Each row was made from one small tree. Brackets hold a mark, then the marks that hang from it, in alphabetical order. Every link used is in the known rows. Write each row's tree.
Known rows:
(bugav (muno (ziru zipa zodusav))): [ 0.116 -0.238  0.455 -0.268 -1.747  1.305  2.082 -1.716  3.193  2.534
 -1.519 -2.133  1.887  3.096  0.349 -0.665  0.261  0.740]
(nimab (muno bugav (ziru (zipa zodusav)))): [-0.523  1.214 -0.347 -1.488 -0.001  5.197  2.481 -1.805  1.938  5.597
 -1.111 -1.670  1.916  2.329 -1.889 -0.985 -0.125 -1.850]
(geze (nimab muno)): [-1.202  0.474 -0.832  0.474 -0.870  2.274 -1.094 -1.186  1.062  0.744
  0.500 -0.781  0.888  0.443 -3.759 -3.096  1.451 -4.003]
(muno bugav (ziru zipa)): [-0.147 -0.482 -0.440 -0.797 -2.273  2.863  2.786 -0.830  2.682  4.942
 -1.052 -2.408  1.411  1.121  2.217  2.200 -0.163 -0.435]
(nimab (muno (ziru zodusav))): [-0.181  1.893 -0.976 -0.646 -0.215  5.431  1.349 -1.124  1.447  2.512
 -0.787 -1.415  0.375  3.128 -4.990 -2.337  0.673 -1.923]
(ziru zipa zodusav): [-0.666  0.890  0.152 -5.302  3.170  0.311  4.088 -3.578 -0.959  2.640
 -0.890 -1.260  2.644 -0.540  3.981 -3.172  0.752  3.245]
(bugav (muno (ziru zipa))): [ 0.220 -0.529  0.671  1.865 -2.916  1.346  0.892 -0.444  3.728  2.074
 -1.414 -1.814  0.842  2.992  0.474  0.676 -0.251 -0.309]
(bugav muno): [ 0.429 -0.874  0.822  1.023 -1.536 -1.254 -0.711  0.390  1.820 -0.707
 -0.674 -0.247  1.088  2.035 -0.586  0.696 -0.152 -0.738]
(ziru (zodusav rikav zipa)): [-0.556 -0.018  0.628 -6.934  2.380 -0.491  3.098 -5.390 -2.778  1.846
 -0.049 -0.802  0.932  0.130  2.646 -2.804  1.918  3.897]
(zodusav zipa): [-0.646 -0.243  1.681 -5.034  0.898  0.171  1.181 -1.499 -1.215  0.832
 -0.012  0.110  0.434 -1.413  4.169  0.659 -0.452  2.260]
(ziru (muno bugav) zipa (zodusav rikav)): [-0.650 -0.453 -0.579 -3.659 -0.157 -0.414  6.741 -5.654 -2.526  4.219
 -1.826 -0.322  3.335  0.211  5.818 -3.625  0.782  3.560]
(bugav (muno (ziru zodusav))): [ 0.434 -0.581  0.310  0.967 -2.574  1.092  0.677 -0.782  3.138  1.429
 -1.176 -1.631  1.230  3.398 -2.402  0.025  0.220 -0.346]
(ziru muno (zodusav zipa)): [-0.932  0.029  0.931 -4.859 -0.038 -0.099  4.596 -3.320 -3.293  2.016
 -1.209  1.203  2.293 -1.319  4.748 -2.734 -0.842  4.057]
(muno bugav (ziru (zipa zodusav))): [-0.333 -0.599  0.041 -1.492 -0.976  2.723  3.071 -2.146  2.122  6.693
 -1.245 -2.268  2.152  0.868  1.574  0.635 -0.525  0.622]
(ziru muno zipa zodusav): [-0.891  0.608 -0.012 -2.732  0.644  0.227  5.813 -3.714 -2.152  2.967
 -1.934  0.307  3.043 -0.912  5.791 -4.118 -0.526  3.729]
(nimab (muno bugav (ziru zipa (zodusav rikav)))): [-0.391  1.298 -1.152 -2.998 -0.059  5.171  3.563 -3.338  1.348  4.928
 -1.111 -2.427  1.778  3.378 -2.106 -2.195  1.497 -1.396]
(muno bugav (ziru zodusav)): [ 0.082 -0.506 -1.029 -1.850 -1.928  2.690  2.666 -1.136  1.884  4.383
 -0.832 -2.176  1.968  1.682 -1.299  1.572  0.397 -0.420]
(takit (nimab (muno ziru))): [-0.712  1.866  2.118  0.140 -1.084  4.880 -0.248  0.806  0.592  0.868
 -1.082  0.430 -0.260  3.061 -1.875 -3.872  1.082 -3.082]

Which tree is each row?
[-0.241 -0.869 -0.916 -1.853 -1.267 -0.877  4.444 -4.116 -2.626  2.697
 -1.151  0.446  2.384  0.757  1.602 -2.797  0.884  1.948]  (ziru (muno bugav) (zodusav rikav))
[-1.390  0.324 -1.190 -1.644 -1.505  4.064  1.721 -2.788  2.266  4.626
 -0.295 -2.568  2.581  1.228 -2.662 -2.700  1.782 -3.448]  (geze (nimab (muno bugav (ziru zipa zodusav))))
[-0.905 -0.232  0.522  0.583  0.260 -0.631  4.398 -5.215 -2.393  4.106
 -1.688  0.768  1.572 -0.372  3.954 -5.061 -0.439  3.909]  (ziru muno (zipa (zodusav rikav)))
[-1.484  0.089 -0.671 -3.423 -1.724  4.006  1.236 -2.738  1.614  4.146
  0.035 -2.101  2.360  0.808 -2.669 -1.922  1.689 -3.101]  (geze (nimab (muno bugav (ziru (zodusav zipa)))))
[-0.435  1.508 -0.849 -3.154  0.206  5.344  3.465 -1.938  1.759  4.964
 -1.154 -2.132  2.376  2.618 -1.550 -1.116  0.518 -1.646]  (nimab (muno bugav (ziru zipa zodusav)))
[-0.892 -0.690  0.658 -6.132 -0.341 -0.211  5.240 -3.212 -2.977  3.213
 -1.449  0.958  3.707 -1.500  5.877 -0.907 -0.900  3.296]  (ziru (muno bugav) (zodusav zipa))
[-1.011  0.005  0.799  0.001  0.578 -0.123  4.159 -3.401 -1.853  4.063
 -1.787  0.962  2.363 -1.347  4.929 -3.997 -1.568  3.478]  (ziru muno (zipa zodusav))
[-1.179  0.499 -1.169  2.079 -2.740  3.968 -0.983 -1.065  2.591  2.294
  0.198 -1.723  0.096  1.574 -5.487 -2.420  1.504 -4.485]  (geze (nimab (muno ziru)))
[-0.354 -0.551  0.070 -5.149 -1.296  2.754  3.337 -2.046  0.991  4.923
 -0.701 -2.096  2.178  0.827  1.520  1.660  0.091  1.060]  (muno bugav (ziru (zodusav zipa)))
[-0.446  1.077 -0.342 -4.460 -0.296  5.121  2.597 -1.691  1.049  4.353
 -0.807 -1.623  1.883  2.288 -1.832 -0.481  0.465 -1.412]  (nimab (muno bugav (ziru (zodusav zipa))))
[ 0.279 -0.458  0.257 -0.148 -1.863  1.070  2.279 -3.130  2.708  2.571
 -1.488 -2.450  1.248  3.840 -0.278 -1.477  1.116  0.908]  (bugav (muno (ziru zipa (zodusav rikav))))
[-0.353  1.202 -0.798 -1.061 -1.140  5.614  2.220 -0.650  2.350  4.225
 -1.086 -1.832  1.374  2.609 -1.420  0.073  0.068 -2.680]  (nimab (muno bugav (ziru zipa)))
[-0.547  1.828 -0.223 -0.047  0.612  5.454  1.667 -1.954  1.724  4.191
 -1.170 -1.572  0.584  2.521 -3.094 -2.929 -0.007 -1.132]  (nimab (muno (ziru (zipa zodusav))))
[-0.428  0.912 -0.563 -4.396 -0.438  5.059  2.794 -3.013  0.575  4.256
 -0.679 -1.923  1.303  3.083 -2.533 -1.123  1.250 -1.125]  (nimab (muno bugav (ziru (zodusav rikav zipa))))
[-0.378 -0.615 -0.627 -2.243 -1.156 -0.314  4.245 -1.883 -1.997  2.402
 -1.401  0.884  3.373 -0.338  2.260 -1.645 -0.576  1.545]  (ziru (muno bugav) zodusav)
[-1.111  1.469  2.289 -2.455  0.224  4.545  1.645 -0.964  0.373  4.110
 -1.536 -0.018  1.981  2.500  0.424 -4.037  0.811 -2.039]  (takit (nimab (muno bugav (ziru (zipa zodusav)))))
[-1.353  0.188 -1.084 -0.219 -2.535  4.017  0.752 -1.743  2.868  4.084
 -0.162 -2.351  1.697  1.185 -2.582 -1.451  1.420 -4.310]  (geze (nimab (muno bugav (ziru zipa))))
[-0.212 -0.849 -0.153 -4.840 -1.472  2.220  3.512 -3.856  0.456  4.897
 -0.513 -2.388  1.394  1.772  1.051  0.690  1.273  1.415]  (muno bugav (ziru (zodusav rikav zipa)))
[-0.505  0.555 -0.325 -4.899  3.040 -0.184  4.367 -5.731 -1.545  2.811
 -0.588 -1.610  1.563  0.612  3.272 -4.349  2.244  3.668]  (ziru zipa (zodusav rikav))
[-0.780 -0.329  0.508 -4.511 -0.150 -0.512  4.759 -5.449 -3.908  1.937
 -1.089  0.834  1.394 -0.261  3.952 -4.157  0.673  4.431]  (ziru muno (zodusav rikav zipa))
[-1.540  0.163 -0.880 -0.400 -1.341  3.801  0.952 -2.788  2.389  5.374
 -0.279 -2.244  2.324  1.103 -2.912 -2.826  1.156 -3.487]  (geze (nimab (muno bugav (ziru (zipa zodusav)))))
[-0.740 -0.976  0.404 -1.259 -0.158 -0.709  5.057 -4.936 -2.113  5.444
 -1.723  0.387  2.860 -0.475  5.230 -3.198 -0.517  3.124]  (ziru (muno bugav) (zipa (zodusav rikav)))
[ 0.205 -0.836  0.837  1.699 -2.004  0.744  1.213 -2.893  2.783  3.428
 -1.367 -1.982  0.954  3.635 -0.975 -1.317  0.476  0.761]  (bugav (muno (ziru (zipa (zodusav rikav)))))
[-0.068  1.002 -1.421 -1.933 -0.833  4.976  2.167 -2.256  1.327  3.908
 -0.736 -1.943  1.048  3.679 -4.754 -1.565  1.487 -2.434]  (nimab (muno bugav (ziru (zodusav rikav))))
[-0.789 -1.072  0.376 -6.028 -0.707 -0.791  5.392 -5.321 -3.727  3.284
 -1.032  0.610  2.741 -0.303  5.125 -2.124  0.607  3.775]  (ziru (muno bugav) (zodusav rikav zipa))
